What can hang from each mark:
B: G
G: B C S X
C: G J
X: J
J: D S
S: J
D: G J

Each row was made from one small tree. The marks that hang from a mark follow it in brackets, in alphabetical order. Every link used is in the known rows. Write each row's tree.
Known rows:
S{J{D{G{C}}}}: [-0.09 -0.21 -0.02 -0.05 -0.11 -0.08  0.09 -0.05  0.04  0.28  0.11 -0.27
  0.25  0.36  0.24 -0.12  0.23 -0.11 -0.21 -0.19 -0.22  0.09]
X{J{D{G{C}}}}: [ 0.14 -0.22  0.14 -0.15 -0.09 -0.16  0.17 -0.28  0.22  0.09  0.18  0.09
  0.16  0.35  0.18  0.07  0.16  0.13 -0.40 -0.13 -0.22  0.01]
G{B X}: [-0.03  0.17  0.19 -0.20 -0.11  0.01 -0.10  0.16 -0.51  0.27 -0.31  0.24
 -0.15 -0.09 -0.09 -0.01  0.13 -0.12  0.23 -0.16  0.19  0.01]
J{D S}: [-0.04 -0.46  0.13  0.22 -0.05 -0.07  0.21 -0.09  0.32 -0.02 -0.22 -0.34
 -0.21  0.38  0.09 -0.21 -0.26 -0.20 -0.18 -0.08  0.15  0.04]
B{G{S{J}}}: [-0.05 -0.17  0.10  0.22  0.01 -0.39  0.01  0.10  0.28 -0.08 -0.29 -0.43
  0.03  0.11  0.03 -0.30 -0.08  0.12  0.14  0.32  0.07 -0.11]
G{B C S{J{D}}}: [-0.36  0.03 -0.41  0.31 -0.29  0.09  0.06  0.11  0.00  0.13  0.41 -0.34
  0.19  0.27  0.04  0.12  0.19  0.04 -0.01 -0.05 -0.03 -0.03]
S{J{D}}: [-0.20 -0.32  0.06  0.09 -0.21 -0.34  0.19  0.12  0.13  0.01 -0.24 -0.40
 -0.03  0.47  0.06 -0.33  0.02 -0.34 -0.24  0.05  0.00  0.02]
J{D{G{B C}} S}: [-0.01 -0.19 -0.12  0.12 -0.04  0.38 -0.02 -0.18 -0.11  0.41  0.20 -0.09
  0.06  0.10  0.19  0.13  0.09  0.10 -0.08 -0.42 -0.02  0.15]
J{D{G{C}} S}: [ 0.02 -0.40  0.03  0.11  0.04  0.18  0.11 -0.30  0.26  0.26  0.09 -0.23
  0.07  0.28  0.26  0.01 -0.03  0.04 -0.18 -0.32 -0.06  0.16]
D{G J}: [ 0.41 -0.24  0.20 -0.42 -0.06 -0.34  0.13 -0.15  0.04  0.19 -0.39  0.20
  0.03 -0.07  0.15 -0.02  0.16  0.08 -0.01 -0.06 -0.22  0.09]
S{J{D{G}}}: [ 0.03 -0.36  0.07  0.02 -0.05 -0.34  0.15  0.07  0.03  0.13 -0.20 -0.26
  0.06  0.35  0.17 -0.30  0.17 -0.24 -0.19 -0.08 -0.20  0.04]
G{B S{J}}: [-0.09  0.01 -0.24  0.20 -0.19 -0.15  0.14  0.26 -0.24  0.07 -0.02 -0.15
 -0.06  0.04  0.08 -0.14  0.08 -0.01  0.27 -0.04  0.24 -0.09]
D{G J{S}}: [ 0.33 -0.39  0.08 -0.21  0.08 -0.12  0.23 -0.16  0.09  0.11 -0.28  0.05
 -0.18 -0.10  0.17 -0.06  0.01  0.08  0.03 -0.18 -0.14  0.02]
D{G{X} J{S}}: [ 0.22 -0.18  0.10 -0.22  0.25 -0.02  0.12 -0.04 -0.13  0.05 -0.24  0.16
 -0.19 -0.21 -0.02  0.00  0.10 -0.05  0.17 -0.15 -0.23 -0.11]
C{G{B S} J{D}}: [-0.13  0.19 -0.21  0.29 -0.20  0.14 -0.26  0.13  0.25 -0.25  0.10 -0.27
  0.09 -0.17 -0.11  0.03 -0.27 -0.02 -0.10  0.37  0.19  0.20]
B{G{S X{J}}}: [ 0.11  0.05  0.34  0.03  0.16 -0.41 -0.03  0.01  0.18 -0.34 -0.19  0.07
 -0.10 -0.02 -0.20 -0.08 -0.09  0.23  0.11  0.47 -0.01 -0.30]
B{G{X}}: [ 0.01 -0.01  0.52 -0.14  0.04 -0.23 -0.25  0.00  0.01  0.15 -0.59 -0.06
 -0.01 -0.07 -0.18 -0.19 -0.05  0.00  0.14  0.21  0.06  0.01]
C{G{X} J}: [-0.15  0.20  0.23 -0.17 -0.02  0.10 -0.20  0.14 -0.01 -0.14 -0.30 -0.05
 -0.12 -0.35 -0.08 -0.19 -0.30 -0.28 -0.07  0.24  0.26  0.17]
D{G{B X} J{S}}: [ 0.14  0.07 -0.05 -0.21  0.12  0.14 -0.02  0.01 -0.43  0.20 -0.17  0.28
 -0.20 -0.42 -0.08  0.14  0.24  0.00  0.26 -0.24 -0.19 -0.14]
B{G{C{J} S X}}: [-0.21  0.34 -0.10 -0.01  0.00  0.21 -0.26 -0.04  0.18 -0.13  0.10 -0.03
  0.22 -0.21 -0.19  0.14 -0.17  0.22  0.12  0.28  0.06  0.09]
C{G J{S}}: [-0.13 -0.13  0.09  0.13 -0.01  0.29  0.03  0.00  0.27 -0.19 -0.21 -0.28
 -0.29 -0.27  0.12 -0.29 -0.58 -0.16 -0.14  0.08  0.43  0.21]
C{J{D{G{S X}}}}: [ 0.15  0.07 -0.18  0.07  0.16 -0.08 -0.06  0.07  0.10 -0.27  0.10  0.07
  0.16  0.00 -0.11  0.01 -0.07 -0.16 -0.02  0.16 -0.21  0.02]
G{B C{J} S}: [-0.12  0.30 -0.45  0.00 -0.34  0.35 -0.01 -0.01 -0.08  0.08  0.39  0.16
  0.14 -0.16  0.06  0.22 -0.12  0.19  0.08 -0.11  0.34  0.26]
B{G{C{J{D S}}}}: [-0.35 -0.18 -0.07  0.21 -0.14  0.36 -0.11 -0.20  0.54 -0.07  0.08 -0.39
  0.10  0.13 -0.07 -0.04 -0.37  0.06 -0.33  0.11  0.08  0.24]

Which tree is each row?
[-0.31  0.15 -0.27  0.30 -0.05 -0.12 -0.05  0.36 -0.22 -0.10  0.12 -0.25
  0.00  0.14 -0.24 -0.01  0.28 -0.26  0.17  0.09 -0.10 -0.20]
G{B S{J{D}} X}
[ 0.13  0.02 -0.07  0.06  0.27 -0.26  0.08  0.27 -0.26 -0.01 -0.09 -0.01
 -0.01 -0.01  0.12 -0.19  0.17 -0.10  0.32 -0.03 -0.11 -0.21]
D{G{S{J} X}}
[ 0.30 -0.06 -0.06  0.17 -0.02 -0.31  0.10 -0.01  0.01 -0.16  0.19  0.16
  0.04  0.19  0.06  0.10  0.18  0.21 -0.12  0.04 -0.14 -0.14]
X{J{D{G{B S}}}}
[-0.10  0.11 -0.20 -0.14  0.15  0.52  0.02 -0.04 -0.20  0.10  0.20  0.20
 -0.03 -0.25  0.13  0.00 -0.16 -0.09  0.05 -0.35  0.10  0.12]
D{G{C{J{S}} X}}
[ 0.04 -0.12 -0.27  0.12 -0.08  0.30 -0.03  0.01 -0.07  0.02  0.04  0.03
 -0.07 -0.05  0.07 -0.10 -0.16 -0.12 -0.16 -0.28  0.08  0.19]
C{J{D{G{B}} S}}
[-0.28  0.22 -0.35  0.08 -0.10  0.19 -0.04  0.02  0.23 -0.25  0.43 -0.09
  0.20  0.14 -0.17  0.23 -0.12 -0.11 -0.10  0.12 -0.06  0.08]
G{C{J{D}} S X}
[ 0.20 -0.17 -0.07  0.10  0.01 -0.24  0.20 -0.24  0.36 -0.14  0.40  0.00
  0.18  0.33  0.15  0.16  0.10  0.28 -0.22  0.03 -0.21 -0.10]
X{J{D{G{C S}}}}
[-0.09  0.12  0.18  0.04  0.10 -0.01 -0.24 -0.11  0.18  0.14 -0.07 -0.12
  0.18 -0.06 -0.13  0.16 -0.02  0.26  0.30  0.26  0.02 -0.01]
B{G{C S X}}
[-0.16 -0.01 -0.34  0.11 -0.25  0.10  0.07 -0.10  0.47 -0.18  0.40 -0.19
  0.26  0.27  0.01  0.18 -0.21  0.02 -0.23  0.11  0.08  0.20]
G{C{J{D}} S}
[-0.23 -0.01  0.26  0.03  0.15  0.17 -0.03 -0.17  0.12 -0.07 -0.02  0.00
 -0.15 -0.05 -0.10  0.01 -0.12  0.23 -0.03  0.05  0.08 -0.23]
B{G{C X{J{S}}}}
[-0.03 -0.08  0.30 -0.07 -0.06 -0.33  0.12  0.03  0.08 -0.25 -0.14  0.09
 -0.18  0.32 -0.18 -0.09  0.04 -0.20 -0.30  0.11 -0.12 -0.21]
G{X{J{D}}}
[-0.03 -0.13  0.22  0.01  0.14 -0.05  0.27  0.01 -0.08 -0.23 -0.14  0.18
 -0.48  0.06  0.00 -0.19 -0.14 -0.14 -0.01 -0.11  0.19 -0.29]
G{X{J{S}}}
[ 0.12  0.09  0.22 -0.35  0.10  0.08 -0.06 -0.11 -0.29  0.41 -0.08  0.21
  0.14 -0.08  0.15  0.11  0.17  0.03  0.15 -0.27 -0.04  0.11]
D{G{C X}}
[ 0.16  0.28 -0.43 -0.09 -0.14  0.33 -0.05 -0.05 -0.21  0.18  0.39  0.29
  0.26 -0.26  0.17  0.24  0.03  0.30  0.12 -0.23  0.15  0.24]
D{G{B C{J} S}}
[ 0.34 -0.01  0.37 -0.30  0.17 -0.29  0.12  0.00 -0.24 -0.05 -0.22  0.41
 -0.16 -0.02  0.08 -0.13  0.12 -0.01 -0.03 -0.10 -0.10 -0.14]
D{G{X{J}}}
[ 0.24 -0.12  0.07  0.12  0.25 -0.30 -0.05  0.04  0.07 -0.03 -0.10 -0.04
  0.11  0.16 -0.01  0.02  0.10 -0.11  0.15  0.10 -0.25 -0.07]
J{D{G{S X}}}
[ 0.46 -0.21 -0.02 -0.19  0.05 -0.40  0.19 -0.12  0.17  0.03 -0.12  0.11
  0.10 -0.05  0.11  0.07  0.13  0.22  0.13  0.10 -0.24 -0.02]
D{G{S} J}
[-0.14  0.45 -0.13  0.11  0.02  0.26 -0.33  0.23 -0.21 -0.23  0.03  0.05
 -0.06 -0.55 -0.21  0.06 -0.19 -0.05  0.22  0.27  0.26  0.08]
C{G{B S X} J}
[-0.02  0.08  0.52 -0.12  0.09 -0.17 -0.04  0.05 -0.02 -0.17 -0.29  0.06
 -0.28 -0.18 -0.05 -0.15 -0.12 -0.09 -0.08  0.28  0.11 -0.15]
C{G{X{J}}}
[-0.03  0.28  0.14  0.15  0.11  0.07 -0.29  0.17 -0.23  0.04 -0.15 -0.06
 -0.11 -0.40 -0.10  0.05 -0.03  0.03  0.39  0.24  0.23 -0.05]
C{G{B S X}}
[ 0.34  0.24  0.02 -0.07  0.17 -0.16  0.02  0.10 -0.41 -0.08  0.10  0.47
 -0.12 -0.20 -0.03  0.11  0.25  0.20  0.25 -0.06 -0.07 -0.27]
D{G{B S X{J}}}
[ 0.08  0.29 -0.24 -0.12  0.15  0.22 -0.03 -0.02 -0.10 -0.02  0.32  0.26
  0.21 -0.24  0.07  0.16 -0.01  0.08  0.18 -0.11 -0.01  0.13]
D{G{C{J} S X}}
[-0.08  0.34 -0.16 -0.05 -0.06  0.14  0.05  0.03 -0.30 -0.04  0.40  0.35
 -0.03 -0.08 -0.09  0.31  0.19  0.24  0.19 -0.08  0.10 -0.22]
G{B C S X{J}}
[ 0.08  0.00 -0.04  0.06  0.18  0.00 -0.08 -0.12  0.08  0.13  0.22 -0.05
  0.30  0.15  0.02  0.21  0.18  0.03  0.10  0.00 -0.29  0.01]
J{D{G{C S X}}}
[-0.19  0.27 -0.24 -0.24 -0.43  0.41 -0.04 -0.04 -0.23  0.27  0.18  0.24
  0.11 -0.13  0.07  0.13 -0.07  0.08 -0.09 -0.28  0.36  0.34]
G{B C{J}}
[-0.04  0.15 -0.07  0.18 -0.04 -0.21 -0.01  0.13 -0.08 -0.30  0.17  0.14
 -0.10  0.13 -0.26  0.15  0.17  0.02  0.02  0.16 -0.09 -0.30]
G{B S X{J{D}}}
[-0.01 -0.11 -0.10  0.09  0.22  0.21  0.00  0.04  0.01 -0.18 -0.02 -0.02
 -0.10 -0.02 -0.02 -0.13 -0.19 -0.32 -0.13 -0.13 -0.09  0.09]
C{J{D{G{X}} S}}
[ 0.26  0.15  0.05 -0.45 -0.01 -0.06 -0.14  0.03 -0.53  0.30 -0.24  0.45
  0.02 -0.37 -0.17  0.21  0.41  0.04  0.20 -0.14 -0.32 -0.01]
D{G{B X} J}
[-0.02 -0.43  0.16  0.21 -0.06 -0.19  0.37 -0.11  0.38 -0.30 -0.05 -0.16
 -0.32  0.46  0.08 -0.22 -0.22 -0.11 -0.33 -0.04  0.11 -0.17]
X{J{D S}}
[-0.27 -0.03 -0.10  0.32 -0.14  0.43 -0.21  0.07  0.13 -0.17  0.00 -0.36
 -0.18 -0.21 -0.04 -0.12 -0.38 -0.19 -0.24  0.09  0.28  0.19]
C{G{B} J{D S}}
[-0.14  0.13  0.42 -0.22  0.01 -0.06 -0.16 -0.15  0.05  0.02 -0.09  0.10
  0.03 -0.03 -0.15  0.05  0.08  0.22 -0.08  0.18  0.00 -0.11]
B{G{C X{J}}}
[-0.23  0.00 -0.01 -0.08  0.04  0.03 -0.04  0.07 -0.19  0.22  0.12 -0.19
  0.21  0.20  0.05  0.00  0.34 -0.21 -0.10 -0.17 -0.35 -0.02]
S{J{D{G{C X}}}}
